Known rows, with every step that occurs:
k -> e -> r -> b -> n: -2.762; -5.387; 3.292; 6.244; 4.526; -3.323; 2.189; -1.926; 0.878; -2.128; 0.146; -0.428; 0.445; 0.872; -0.759; -3.875; 0.639; -2.411; 2.641; 1.649
h -> y: 0.340; 1.208; 0.150; 0.734; -2.993; -1.601; 0.418; 2.410; 0.845; -1.359; -2.925; -2.406; 0.971; -0.615; 0.386; 0.930; 3.071; -1.651; -1.053; 0.913
r -> h -> n: 0.619; 1.357; 0.084; -0.820; -6.251; 0.887; 0.668; 1.441; -0.072; 2.342; -4.219; -1.731; -0.093; 0.008; -0.715; 1.396; 2.011; -2.974; -0.600; 0.073
n -> b -> k -> e -> r -> h -> y: -0.478; -5.104; -1.347; 2.264; 0.120; -2.973; -0.166; -0.330; 0.009; -0.651; 0.882; -2.034; -0.118; -0.518; -2.486; 2.470; 1.283; -0.796; -0.839; -1.683
s -> r -> h -> n -> b -> k: 1.865; -0.415; -3.620; 0.212; -3.032; 1.090; 1.650; 1.099; -5.188; -0.184; 0.939; -3.722; 1.875; 0.305; -2.189; 2.718; 1.565; -1.860; -1.227; -1.199
k -> e -> r -> b: -2.815; -3.771; 2.674; 3.765; 1.686; -3.650; 1.826; -0.312; 2.333; -1.847; 0.418; -1.041; 1.809; -0.323; -0.637; -2.737; 2.083; -2.929; 1.901; 2.006
k -> e -> r: -2.351; -1.935; 2.874; 1.944; -0.332; -3.645; 0.616; -0.807; 3.400; -0.596; -0.483; -1.427; 1.339; -0.467; -0.317; -0.541; 3.042; -2.136; 1.061; 1.338
y -> b -> k -> e -> r -> h -> n: -0.287; -2.481; 3.509; 1.808; -3.630; -1.759; 1.364; 0.119; 2.700; 3.027; 1.193; -0.710; -1.209; 1.503; -4.840; 0.788; 0.941; -2.100; 0.993; 0.405
s -> y: -1.682; 0.916; 3.137; 2.280; -1.909; 0.560; 1.173; -0.729; -0.183; -0.217; -0.780; -4.701; 1.040; -1.895; 1.624; -0.527; 0.812; -1.373; -2.971; -0.215
h -> n -> b -> k -> e: -0.087; -1.410; -1.332; 0.139; -3.942; -0.239; 0.598; -0.038; 0.653; -1.043; 1.945; -3.316; 0.766; 3.464; -1.204; 0.216; 4.412; -1.263; 0.120; -0.169
y -> e: -0.321; -0.171; 3.092; 1.276; -1.224; -0.350; -0.398; 0.674; 2.396; 0.621; -0.133; -3.316; 1.016; 2.200; -1.493; 0.041; 1.933; -4.217; -1.642; 1.712
w -> r: -0.666; 0.241; 0.527; 0.627; -1.408; 0.074; 1.513; -0.069; 1.384; -1.042; -1.310; -3.835; 1.567; -0.900; 1.154; -0.864; 2.871; -3.701; 0.595; -1.095
h -> n -> b: 0.722; 1.856; -3.037; -0.549; -4.493; 1.485; -0.374; 0.200; -0.092; -0.473; -1.196; -4.196; 1.501; 3.200; 0.312; 1.310; 5.384; -3.278; -0.944; 1.379
s -> r -> h -> n: 0.463; 2.697; -0.117; -0.393; -5.202; 0.040; 1.623; 2.027; -3.239; 0.641; -3.142; -1.734; 1.829; -1.484; -0.830; 0.935; 2.089; -2.606; -0.227; -0.782
n -> b -> k -> e -> r -> h: -0.879; -6.011; -0.808; 2.282; 1.349; -2.020; 0.444; -2.436; 0.690; 0.337; 2.168; -2.717; 0.212; 0.047; -2.702; 2.249; 0.787; -1.571; -0.783; -1.094
r -> h -> n -> b -> k -> e: -0.195; -2.435; -1.449; -0.117; -4.518; 0.307; 0.348; -0.752; -0.550; 0.868; 0.493; -2.526; -0.326; 1.911; -2.158; 1.267; 2.517; -1.659; -0.436; -2.075
n -> b -> k -> e -> r: -0.934; -4.768; -0.755; 2.728; 1.919; -2.508; 0.740; -1.710; 1.505; -1.563; 3.497; -3.299; 1.335; 1.575; -1.877; 1.086; 2.561; -1.140; -0.171; 0.860
y -> e -> r: -0.516; -0.970; 3.220; 2.483; 0.790; -1.654; -0.285; 0.651; 3.001; 1.122; 0.145; -2.783; 1.271; 2.118; -1.996; 0.753; 1.422; -4.273; -0.990; 3.322
y -> w -> r -> h: -0.534; -1.154; -0.306; -0.409; -1.307; -0.269; 0.978; -1.738; 0.971; 0.423; -2.987; 0.320; 0.200; -2.800; -1.644; 0.066; 0.997; -3.776; -0.668; -4.805
y -> b: 0.227; 0.087; 2.189; 1.598; -2.139; -0.326; 0.611; -0.724; 3.327; 0.564; 0.597; -3.699; 0.719; 1.183; -1.858; 0.155; 3.169; -3.550; -1.019; 2.026
e -> k: 0.796; -0.365; 2.668; 1.707; 0.013; -2.216; 1.954; 2.044; 0.303; 0.419; -0.084; -3.391; 0.377; -0.220; -0.357; 1.384; 1.467; -1.116; -1.390; 1.096

Rows:
-0.924; -3.808; 4.100; 3.452; 0.524; -3.214; 1.675; -0.843; 4.380; 0.331; 3.824; -2.279; 0.290; 1.384; -3.960; -0.121; 1.510; -1.664; 0.630; 1.844  y -> b -> k -> e -> r
0.347; -0.535; -0.596; 0.673; -2.371; 0.987; -1.919; -0.067; 0.232; 2.954; -0.735; -3.029; 0.548; 3.616; -2.848; 2.975; 2.242; -5.523; -1.611; 1.163  y -> e -> r -> h -> n -> b
-1.594; -1.332; -0.850; 0.294; -3.415; -0.958; -0.952; -1.567; 0.838; 1.130; -1.511; -1.654; 0.398; 1.310; -1.258; 1.492; 3.831; -3.425; 0.446; -0.769  k -> e -> r -> h -> n -> b
-0.428; -5.086; -1.926; 1.665; 0.774; -3.667; -0.502; -1.306; 0.562; -1.076; 0.464; 1.425; -0.481; -0.801; -4.366; 2.505; 1.416; -0.532; -1.390; -3.635  n -> b -> k -> e -> r -> h -> y -> w
2.040; -0.222; -3.395; 0.099; -3.371; 1.482; 1.035; 1.035; -0.903; -0.366; 1.073; -4.403; 1.020; 3.588; -1.159; 2.005; 3.480; -1.591; -1.251; 1.532  h -> n -> b -> k
0.579; -4.920; 0.340; 4.532; 3.353; -1.978; 3.560; 1.541; 0.224; -0.987; 1.787; -2.596; 1.632; 0.218; -2.182; -0.243; -0.792; -1.486; 0.185; 3.977  e -> r -> b -> k
0.082; -1.512; 1.960; 3.179; -0.510; 0.280; 0.668; -1.091; -0.202; 0.338; -2.012; -2.293; -1.874; -0.582; -1.794; -0.891; 0.503; -4.127; 0.515; -3.471  w -> r -> h -> y -> b -> n
-0.237; -0.024; -0.038; 0.206; -3.151; -0.451; 0.687; 1.350; -0.398; -0.115; -3.955; -2.256; 0.011; -2.895; 0.469; 0.610; 1.394; -3.335; -0.152; -3.546  w -> r -> h -> y
-0.270; -2.322; -1.079; 1.282; -1.937; -1.657; 0.634; -0.051; 1.032; -0.613; 1.919; -2.732; 1.040; 3.323; -1.685; 1.102; 3.854; -1.328; 0.577; 1.197  h -> n -> b -> k -> e -> r
0.539; -2.975; -1.226; 2.418; 1.210; -1.895; 3.176; 2.270; -0.551; -3.317; -0.166; 0.388; 0.853; -1.205; -2.067; -2.209; 0.596; -1.541; 0.356; -2.606  h -> y -> w -> r -> b -> k
-0.963; -5.061; 3.809; 3.143; -0.133; -2.772; 1.505; -1.592; 3.381; 2.119; 2.645; -1.538; -0.911; -0.292; -4.934; 0.902; -0.381; -1.973; 0.196; -0.046  y -> b -> k -> e -> r -> h
-0.856; -3.465; 0.176; 4.049; 4.115; -0.446; 2.758; -2.146; -0.594; -2.878; -0.889; 0.689; 0.290; -0.102; -0.968; -4.492; 0.651; -3.781; 1.303; -2.420  y -> w -> r -> b -> n
1.580; -2.621; -1.072; 1.390; -1.215; 1.046; -0.539; 0.723; -0.225; 2.938; 1.520; -3.223; -0.027; 4.152; -4.310; 3.582; 0.330; -3.800; -1.736; 1.270  y -> e -> r -> h -> n -> b -> k
0.276; -0.989; 0.136; 1.550; -1.608; -2.413; 0.159; 1.723; 0.234; 0.932; -4.027; -1.272; 0.075; -2.277; -1.179; 2.786; 0.767; -2.082; -0.925; 0.549  e -> r -> h -> y
-1.144; -3.942; 2.611; 2.764; 0.706; -3.527; 1.984; 0.020; 2.671; -0.457; 1.599; -1.590; 0.819; 0.154; -1.935; 0.152; 1.113; -0.506; 0.811; 1.433  b -> k -> e -> r
-0.594; -2.505; 1.949; 1.061; -3.635; -2.186; 1.624; 0.939; 1.070; 2.278; -1.042; -0.380; -0.603; 0.054; -2.786; 1.099; 0.380; -0.909; 1.016; 0.075  b -> k -> e -> r -> h -> n
-0.061; 0.950; -0.492; -0.198; -1.923; -1.800; 0.621; 1.080; 1.141; -2.385; -3.023; 0.258; 0.858; -1.655; -0.390; -0.669; 3.452; -2.516; -0.303; -3.516  h -> y -> w -> r
1.907; -2.482; -3.472; 0.951; -1.855; 0.654; 0.763; 0.407; -1.370; 1.994; 0.035; -3.343; 0.158; 1.861; -2.750; 3.900; 1.047; -2.109; -1.243; 1.015  e -> r -> h -> n -> b -> k
0.638; -2.367; 2.382; 4.599; 1.135; -1.663; 0.150; -0.648; 0.614; 1.477; -1.945; -1.142; -1.920; 0.199; -3.404; 1.357; -0.200; -2.859; -0.410; 0.512  e -> r -> h -> y -> b -> n
0.511; -0.928; 1.730; 2.399; -1.714; -1.999; -0.125; 0.901; 2.140; 1.605; -1.773; -1.828; -0.508; -1.067; -3.130; 2.471; 1.192; -3.260; -1.010; 0.842  e -> r -> h -> y -> b
-0.089; 0.942; 2.302; 1.285; -2.153; -1.791; -0.307; 2.758; -2.413; -0.212; -1.677; -1.779; 1.582; -1.481; -2.293; 1.122; 0.568; -3.555; -1.853; -1.450  s -> r -> h -> y -> e
-0.587; -4.239; 1.319; 1.736; -0.296; -4.882; 0.734; 0.572; 1.533; -0.002; -1.333; 3.148; -1.084; -2.322; -4.418; 1.408; -0.032; 0.208; -0.481; -2.908  b -> k -> e -> r -> h -> y -> w
-1.757; -2.112; 1.657; 1.017; -1.361; -4.936; -0.535; -0.322; 2.393; -0.056; -3.580; 3.689; -0.514; -2.733; -2.965; 0.839; 1.690; -1.409; -0.292; -3.109  k -> e -> r -> h -> y -> w
0.528; -2.758; 0.046; 3.887; 1.907; -1.607; 4.526; 2.216; -3.785; -3.254; 2.648; -2.998; 3.274; -1.224; -1.654; -1.544; -0.209; -1.069; 0.028; 1.590  s -> r -> b -> k
